Known rows, with every step that occurs
vidan/funad/liso/fodedad: [  2  -4   6  -5  -4  -2  -5  10   2   6  -1   1  -7 -10 -16  -5  -2   8
   0  -2   7  -5   1   0   1  -3]
bepele/kibol/vidan: [-2  2  2  1 10  0 -7  0 -6  0  3 -1  4 10  3 -5  7 -7 -3  2 -7  0 -3  0
 -2  0]
liso/fodedad/vidan/kibol: [  0  -1  -4  -1  -7   0  -5 -11  19   9   1   1  -5  -7  -5  -4  -2   1
   5   1   2   4   0  -1   3   0]
fodedad/vidan/kibol: [ -2   1  -3   3  -5   0  -6 -13  10  -4   1   0   2  -5   1  -5  -1  -8
   5   2  -3   2   0   0  -1   0]
gerofa/fodedad/vidan: [-1 -8 -2 -1 -5  1  6  4  6  2  0 -1  7 14  4 -4  2  7  1  5 -8  2 -1  0
 -1  3]
fodedad/liso: [-3 -4 -4  3  1  1  5  5 18 -5  2  0  3 11 -8 -2  1  0  2  5 -3  2  2  0
  0  2]
liso/funad/vidan/gerofa/fodedad: [  4  -2   3   1  -4  -1   1   7 -20  -1  -3   0  -4 -10   2  13  -2   0
   0  -6   0  -5  -2   0   1  -1]
fodedad/vidan: [-2 -9 -3  3 -4  0 -4  4 17 -4  2 -1  4 11  3 -5  1  0  2  6 -3  1  1  0
 -1  3]
kolat/vidan/kibol/bepele: [ -1   5   1   2   6  -1  -4 -16   0   4   1   1   2  -1   6  -4  -2  -6
  -6  -4  -5 -15  -1   1  -2  -1]
fodedad/vidan/gerofa: [-3  0 -3  8 -5 -1 -6  3  5 -7  1  1  3  2  3  2  0 -1  0  1 -5  1  0 -1
 -2  2]
funad/vidan/gerofa: [  0  -2   3   7  -4  -2  -7   5 -13  -6  -1  -1   1  -8  -4   8  -1  -1
   0  -7   4  -5  -1   0  -4  -2]
kibol/vidan/gerofa/fodedad/liso: [ -5   6  -4   2   4   2  13  14 -32   4   1   0   5   3   5   3  -1   6
   3   0 -14   5   3   0  -1   1]
ralo/bepele/kibol/vidan/funad: [  0  12   2  -3  11  -1  -9   3 -21   1   1  -1   5   6  17   9   5 -11
  -7   0  -6  25  -3   0  -2   0]
fodedad/liso/funad/vidan: [ 2 -6 -3  3  0  0  3  8  4 -4  1  0 -5 -4 -1  7 -3 -4  3  6  5 -2  2  0
  4  1]
vidan/gerofa: [ 1 -1  2  6 -2 -1 -7  4  7 -6  0  0  0  3 -8  4  0 -2  0 -7 -3 -1 -3  0
 -3 -1]
ralo/bepele: [ 2 -9  2  0  2 -1 -6  5 13  0  1  0  4 15  7  5  0 -6 -3 -2 -1 25 -6  1
 -2  2]
gerofa/fodedad/vidan/funad/liso/kolat: [ 0  0  1 -7 -8  1  4  6  0  0 -3 -1 -2 -9  6 -5 -3  8  1  5 14  0  5 -1
  2  0]
fodedad/liso/kolat/vidan: [ 2 -4 -4  1  3  1  8 -6 33 -2  1  1 -6  9 -2 -3 -1  7  1  5 15  1  1  0
  3  4]
kolat/vidan/gerofa/fodedad: [  4   0   2   1   0   1   6  -7 -11   0  -3  -1   4   7  -2   2   0  11
  -1  -6  -9  -2  -1   0  -4   1]
liso/fodedad/vidan/kibol/bepele: [-4  3 -4 -2 -1 -1 -5 -4 14 15  2  1 -4 -7  5 -5 -2 -1 -4  2  0 -8  1  1
  3 -1]
bepele/kibol/vidan/funad: [ -3  13   1  -2   8  -1  -9   2 -14  -2   1  -1   3   3   3   1   5  -7
  -4   1  -7  -3  -1   0  -2  -3]
vidan/kibol/bepele: [ -4   5   1   1   3  -2  -8  -5   5   2   2   1   2  -2   2  -4  -2 -13
  -5  -5  -4 -15  -4   2  -3  -3]
ralo/bepele/kibol/vidan/gerofa/fodedad: [  2  11   2  -1  10   0   1   0 -34   6   0  -2   9   6  20   9   6  -5
  -7  -5 -12  27  -4   1  -4   2]
gerofa/fodedad/liso/funad: [ 2 -4 -3 -2 -1  1 13  7 10  0 -1  0 -1 10 -3  3  1  2  3  5 -7  2  0  0
  5  2]
gerofa/fodedad/liso/funad/vidan/kibol: [  1   5  -3  -3  -2   1  11  -9 -14   0  -2   0  -4 -17   0   7  -2  -5
   7   1   0   0   2   0   4  -1]
gerofa/fodedad: [ 2 -8  3 -3 -3  0  5  4  9  1 -1 -1  6 15 -7 -2  1  5  1 -2 -7 -1 -4  1
 -2  1]
kolat/radu: [  2 -14   2  -1  -1   1   3  -9  14  -4   0   0   3  14  -6  -2   1   4
   1  -5  -3  -4  -3   2  -2  -1]
bepele/kibol: [  3   0   2   2   5   0  -6 -10  19  -6   1  -1   4  13  -7  -3   9  -6
  -5  -1  -1  -3  -5   0  -2  -1]
vidan/gerofa/fodedad/liso/funad: [ 2  4 -4  2 -3  1 12  6 -2 -3 -1  1 -3  1 -2  9 -1  2  2  0 -8  3 -1  0
  4  1]

Rows
[  2  -3   5   0   1   0  -4  -5 -15  -5  -3   0   0  -7  -4  -6  -2   4
   0   0   2  -7   3  -1  -2  -1]
kolat/vidan/funad/liso
[ 1 -5 -2 -2 -2  1 13  8 -9  0 -1 -1 -2  0  1  8 -1  2  3  5 -1 -1  3  0
  4  2]
gerofa/fodedad/liso/funad/vidan
[ -1  10   6  -4   7   0  -9   2 -13  -1   0   0  -6 -12   4  -7   3  -6
  -4   0  16  -4   1  -1   1  -4]
bepele/kibol/vidan/funad/liso/kolat
[ -3   9   6  -2   8   0  -8   2 -33  -3   0   0   3  -8   2  -7   4  -6
  -3   1  -2  -4   5  -1  -3  -4]
bepele/kibol/vidan/funad/liso
[  4   1   2   0   7  -1  -7  -9  13  -2   0  -1   7  14   8   4   8 -11
  -8  -1  -1  25  -5   1  -2   3]
ralo/bepele/kibol
[ -5   4   2   2   3  -2  -8  -5 -11   3   1   0   2 -15   5   1  -3 -12
  -5  -4   4 -16   0   2  -3  -4]
funad/vidan/kibol/bepele
[-2  6 -3  0  2  2 13 13 -9  6  1  1 -2  0  7  3 -3  7  1 -1  5  5  1 -1
  2  1]
kibol/vidan/gerofa/fodedad/liso/kolat
[-2  4 -4  2 -2  1 14  3 -5 -3 -2  0  4  6 -8  4  1  6  1 -2 -8  2  2  0
 -1  1]
vidan/gerofa/fodedad/liso
[ 2  1  1  0  1  0 -4 -5  3 -5  0  0  1  6 -4  3 -1  4 -1 -1 -3 -5 -1  0
 -2 -1]
kolat/vidan/funad
[  4  -2   5  -2   0   1  -4 -23   8  -2  -1   1  -8 -18  -3 -12  -4  -2
   4  -5  20  -5   1   0   0   0]
funad/liso/kolat/vidan/kibol
[ 1  6 -4  1 -3  1 13  4 16 -1 -1  0 -4  2 -4  4 -1  7  0 -3  9  4  1  0
  2  2]
vidan/gerofa/fodedad/liso/kolat
[ -2  10   1   5   7   0  -9  -2 -19  -2   2  -1   2   1   3   1   6  -7
  -4  -4  -7  -1  -2  -1  -3  -1]
bepele/kibol/vidan/gerofa
[ -5   0   0  -3  -2  -1  -5  -3  -6  14   1   1  -4 -19   4 -13  -3  -2
  -2   2   5 -12   4   1   2  -1]
funad/liso/fodedad/vidan/kibol/bepele
[  3 -12   3   3  -2  -2  -7   8   4  -4   0   0  -5  -2   0   7  -2  -5
   2   0   6  -6  -4   0   2  -1]
liso/funad/vidan
[ -4  -1   1   0  -5   0  -6   6 -11  -7  -1   0   3  -8   1  -6  -1  -1
   1   6   1  -1   6  -1  -1  -1]
fodedad/vidan/funad/liso
[ -2   1   2   1   2   1   2  13 -30   5   0  -1   6   4   5   3  -1   5
   1  -6 -13   0  -1   1  -4   0]
kibol/vidan/gerofa/fodedad
[  0  13   1   1   7   1   1  -1 -30   2   0  -1   7   4   5   1   6   0
  -4  -5 -13   0  -2   0  -3  -1]
bepele/kibol/vidan/gerofa/fodedad
[ 3 -3 -4 -4  2  2 18 -6 22  3 -2  0 -2 11  0 -3  0 14  1  5  9  2  1  0
  3  4]
gerofa/fodedad/liso/kolat/vidan
[ 1 -8 -3 -4  0  2 13 -8 36 -3  1  0 -5 10 -3 -2 -1  6  1  0 15  1  0  1
  4  1]
fodedad/liso/kolat/radu
[ 1 -1  2  2 -4  0  3  4 -4 -2 -2 -1  4  7 -6  4  0  4  0 -8 -8  0 -3  0
 -3 -1]
vidan/gerofa/fodedad
[ 0 -2  6 -1 -2 -1 -7  7 -9 -7 -1  0  1 -8 -9 -5 -1 -1  1 -1  2 -5  2  0
 -2 -3]
vidan/funad/liso
[ 1  7 -5 -2  3  1  6 -5 26 -4 -1  1 -8  1 -1  3 -2  7  0  5 14  1  1 -1
  4  2]
fodedad/liso/kolat/vidan/funad
[  0  -5   1  -3  -7   0  -4 -11  -1   8   0   1  -5 -19  -7 -13  -2   1
   6   2   6   0   4  -1   3   0]
funad/liso/fodedad/vidan/kibol
[ -1   4  -4   2  -2   0   1  -8  -2  -5   1   1  -7 -19  -2   7  -3 -12
   7   2   6  -1   2  -1   4  -1]
fodedad/liso/funad/vidan/kibol
[  3  -1   2   2  -3  -1  -9  -9  -2  -4   0   0  -7 -18  -1   6  -4 -14
   5  -4   7  -8  -3   0   2  -4]
liso/funad/vidan/kibol
[-3  2 -3 -4 -5  1  4  6 -1 -2 -2 -1  6  7  3  3  0  6  1  5 -9  0  1 -1
 -1  1]
gerofa/fodedad/vidan/funad
[  1 -11  -3   0  -5   0  -2   6  26   9   2   0  -3   8  -5  -4   0   8
   2   6   2   2  -1   0   3   3]
liso/fodedad/vidan
[  0 -15   1  -1  -5   0  -2   6   7   8   1   1  -2  -4  -6 -12  -1   9
   3   6   7   1   4   0   3   2]
funad/liso/fodedad/vidan
[-1  1 -3 -2 -5 -1 -5  8 17  7  0  1 -4  2 -5  2 -2  8  1  6  2  1 -1 -1
  3  0]
liso/fodedad/vidan/funad
